Each row was made from one small tree. The marks that hang from a mark follow it in brackets, in alphabetical order. Every link used is in the known rows. Write each row's tree.
Known rows:
renel{naget{salop}}: [  7   4 -20 -16  11  18  15   0   4 -18  -9  -6  17  -7   0   9  24   1
  -9   1   6  -7   2]
naget{salop{lelene} tabo}: [ -7   1  29 -17  18   2  15  -3  -9   9 -21   2  -6  -3 -30  13  18 -30
 -14  21   8  16   6]
salop{lelene}: [ -8  16   4  16  12  37  24 -20  16   1  12  -7 -18   2 -17  13   6 -23
 -26  -2   7   6 -23]
vugobi{panaz ripi{dake}}: [-18  10  -3  26 -19  -7  11 -29   5 -39   8   5 -23  -9   1   7  -8 -15
  15   5 -11   7 -54]
ripi{dake}: [  0  30   3   4  -3  21  30 -13   1 -34  15  -4 -24  -4  11  14   4 -24
 -24  -6 -11  -6 -25]
renel{naget}: [  5  15 -33  -1   2  28  27 -16  21 -16  11  -9  12  -1   9  13  17  11
 -17  -3   1 -10 -12]
sepak{panaz}: [ -6   4   6   1   9   8  15  -5   8   5  11  -6 -14   8   2  -2   0  -8
  -6   1   1   3 -13]
katen{vugobi{panaz ripi{dake}}}: [-23  12   0  35 -16  -5   4 -18  11 -32  -8  14 -12  -8   7  22 -14 -15
  20   7  -5  -9 -40]
sepak{panaz{vugobi} ripi{dake}}: [  3  16  11  21 -16   3 -19  29 -17   1  48  -6 -26   6  18  -5 -23 -27
   9 -10  -1 -15 -26]
salop{lelene{tabo}}: [-27  11   6  18  16  33   7 -30   8  -9  10 -20 -28   2 -18  -5   3  -9
 -21 -15   8  12 -15]
katen{vugobi{ripi}}: [-15  -1   0  28  10  20  19 -18  15 -12  -6   7 -13  -6  10  24   3   7
   1   9 -12 -16 -16]
lelene{tabo}: [-18   9   4   3  16  24  15 -26   0 -18   8 -17 -28   2   5  -2  12  16
 -16 -13  -7  -2  -6]
naget{renel{sepak{ripi}} tabo}: [ 16 -12   1 -30  -8 -21  12   5  -1  18 -12  -3   7  -3  23   5  -2  16
  -5  20 -38   1  34]
katen{vugobi{panaz ripi}}: [-22  -2  -1  35  -3   2   6 -21  14  -7 -16   9   0  -3   2  23  -7   8
  21  16  -2  -9 -28]
panaz{vugobi}: [ 10  17  16  24  12  32  13   0  -5   6  21   7 -14   7  17  22   7  11
 -15  -5  13 -24 -22]
panaz{vugobi{ripi}}: [  0  -1  10  39   8  25   8 -14  -3  -3  25  10 -22  -1  14  16   4  17
   4   2   2 -17 -36]
renel{sepak{panaz ripi}}: [ -1   2 -23   0 -14   1   3   3   8  17  21 -18  -1  11  -1 -15  -9  12
   4   3 -20  -6  10]
lelene{salop tabo}: [-29   6  13   6  20  30   1 -21 -29 -44  -9 -19 -30   1   0 -27  20  10
  -6 -33   0   8  -4]
dake{ripi}: [  8  31   1  -8   5  33  38  -9   0 -18   4 -15 -19  -3  -5 -17  22  -7
 -24   6 -25 -16 -18]
renel{naget sepak{panaz{vugobi} ripi{dake}}}: [ 16  18 -50  17 -36   1 -26  19   4   0  46  -5  20  10  14 -10 -19  10
  15 -21  10 -25  -8]
naget{salop}: [  1   4  20 -12  22  16  24   0 -11 -12 -13  -3 -12  -6  -2  13  20  -9
 -15   6  -3  -4   0]

Which tree is each row?
[  7   6 -30 -23  -1   0   7  -8  13   7 -24   2  42   0 -32   7  22   7
 -10   9  17   3  24]
renel{naget{salop{lelene} tabo} sepak}
[-14  -3 -43  -4  -5  18 -21  -7   8  -6   1 -31  17  -3 -27 -25   8  11
   3 -16   2   3  23]
renel{naget{salop{lelene{tabo}}} sepak{ripi}}
[ 15   5 -31 -35   0 -10  15  -4   3   0 -28   4  41  -1  -9  10  27  31
  -5  13   1 -11  34]
renel{naget{salop tabo} sepak}
[-18  -5 -35  -1   1   5 -27  -9  15   1  -6 -15  26   6 -35 -31   2  14
   7 -25  33  13  15]
renel{naget{salop{lelene{tabo}}} sepak{panaz}}
[ 10   2 -11  20 -14   7 -18  18  -4  33  33  -5   2  16   8  -8 -15  23
  10  -5   1 -24   2]
renel{sepak{panaz{vugobi} ripi}}
[ 13 -18  46 -41  23 -27  14  15 -20   4 -40  13  -2 -10  17  18  14 -11
  -8  24 -14  14  23]
naget{renel salop tabo}
[ 11 -10  17  -9  13   6   9   2   5   7 -29   7  13  -6  -8  10   1  -9
 -19  -1   8  13  15]
naget{renel{sepak} salop{lelene}}
[ -7   3  11  40 -10  -2 -13   1  -7 -15  38  14 -30   0  10  -3 -18 -13
  18 -11   9  -8 -47]
sepak{panaz{vugobi{ripi{dake}}}}
[ 18  -4   7 -28   5 -19  23 -10   6  12 -26  12  15   1  19  16   5  23
 -17  14 -17   2  27]
naget{renel{sepak} tabo}
[ 25 -22  37 -22   9 -43 -24  37 -23  40 -28  30  22   6  16   4  -6  23
  14   9  18  -2  33]
naget{renel{sepak{panaz{vugobi}}} salop tabo}
[-15 -31  15 -11   4 -18 -39  18  -7  18 -12 -18  -3  -1 -14 -37 -22 -10
  15 -12  -1  28  32]
naget{renel{sepak{panaz ripi}} salop{lelene{tabo}}}
[  0  -2 -37  -2  -2   6 -10   2  22   9  -5  -4  38   6 -33 -13   3  -2
   1  -9  30   5  11]
renel{naget{salop{lelene}} sepak{panaz}}
[ 12 -17  20 -43 -15 -58 -18  36 -23   3 -18   4   5  -5  14 -16 -15 -21
  16  15 -27  16  37]
naget{renel{sepak{panaz ripi{dake}}} salop tabo}
[  6   3 -39  17 -29 -30 -22  -4   7  -4  22  21  24   6   4  -4  -9  27
  29  -5  13 -14 -14]
renel{naget{tabo} sepak{panaz{vugobi{ripi{dake}}}}}
[  3 -30  21 -31  -2 -41 -24  27  -8  38 -24  -1  14   0 -16 -16 -14 -21
  11  20  -8  28  39]
naget{renel{sepak{panaz ripi}} salop{lelene} tabo}
[-14  11 -44  -2 -20  13 -23  -7   3 -32  11 -28   9  -8 -23 -26  -1 -11
   1 -27  -2   3  10]
renel{naget{salop{lelene{tabo}}} sepak{ripi{dake}}}
[ 11 -12   7  27 -16 -21 -20   7  -1  -5  18  28  -4  -1  28  -2 -29  10
  20 -17   3  -1 -23]
naget{renel{sepak{panaz{vugobi{ripi{dake}}}}}}
[ 18 -20  18 -44   1 -32   3  23 -17  14 -32   1  12  -8  15   2   5   9
   0  24 -35   5  47]
naget{renel{sepak{ripi}} salop tabo}
[ 12 -13  24 -28  13 -20   6   4  -3  18 -42  15  17  -6 -11  11   7  -6
 -14  14   2  20  32]
naget{renel{sepak} salop{lelene} tabo}
[ -2  14  10  42  -5  18   5 -11  -8 -25  32  15 -33  -6  18  15  -5  -6
   3  -6  -1 -16 -49]
panaz{vugobi{ripi{dake}}}
[ 11  -2 -17   0  -5 -13 -32  19   0  37  -5  16  46  13 -28  -1   2  14
  12   0  46  -5  16]
renel{naget{salop{lelene} tabo} sepak{panaz{vugobi}}}
[  9  -8   5 -30 -25 -48  -8  19  -6   5   1   1   0   1  22 -13 -22 -12
   8   8 -31  13  22]
naget{renel{sepak{panaz ripi{dake}}} tabo}
[  7   4 -47 -20 -12 -18   6  -9  19  14  -2   2  39  14  -6  -5   7  34
   6   6   6  -6  22]
renel{naget{tabo} sepak{panaz}}
[  4 -13  39 -11  24   9   8   8  -1   0 -24   4  -6 -12  -3  11   1 -36
 -18   4   6  22  -2]
naget{renel salop{lelene}}
[-13 -18  41  -9  29   6 -11  -2  -9  -7 -24  -6 -19 -11  -4  -7   1 -22
 -11 -13   8  28   6]
naget{renel salop{lelene{tabo}}}
[ -5  -9  12  40   3   7 -10  -2  -1  12  29  13 -21   5   7  -3  -9  12
  20  -1  12  -7 -35]
sepak{panaz{vugobi{ripi}}}
[  3  -1  12  20  -4  10 -15  25 -15  26  41  -8 -18  11  13  -5 -15  -4
   9  -1   1 -13 -14]
sepak{panaz{vugobi} ripi}
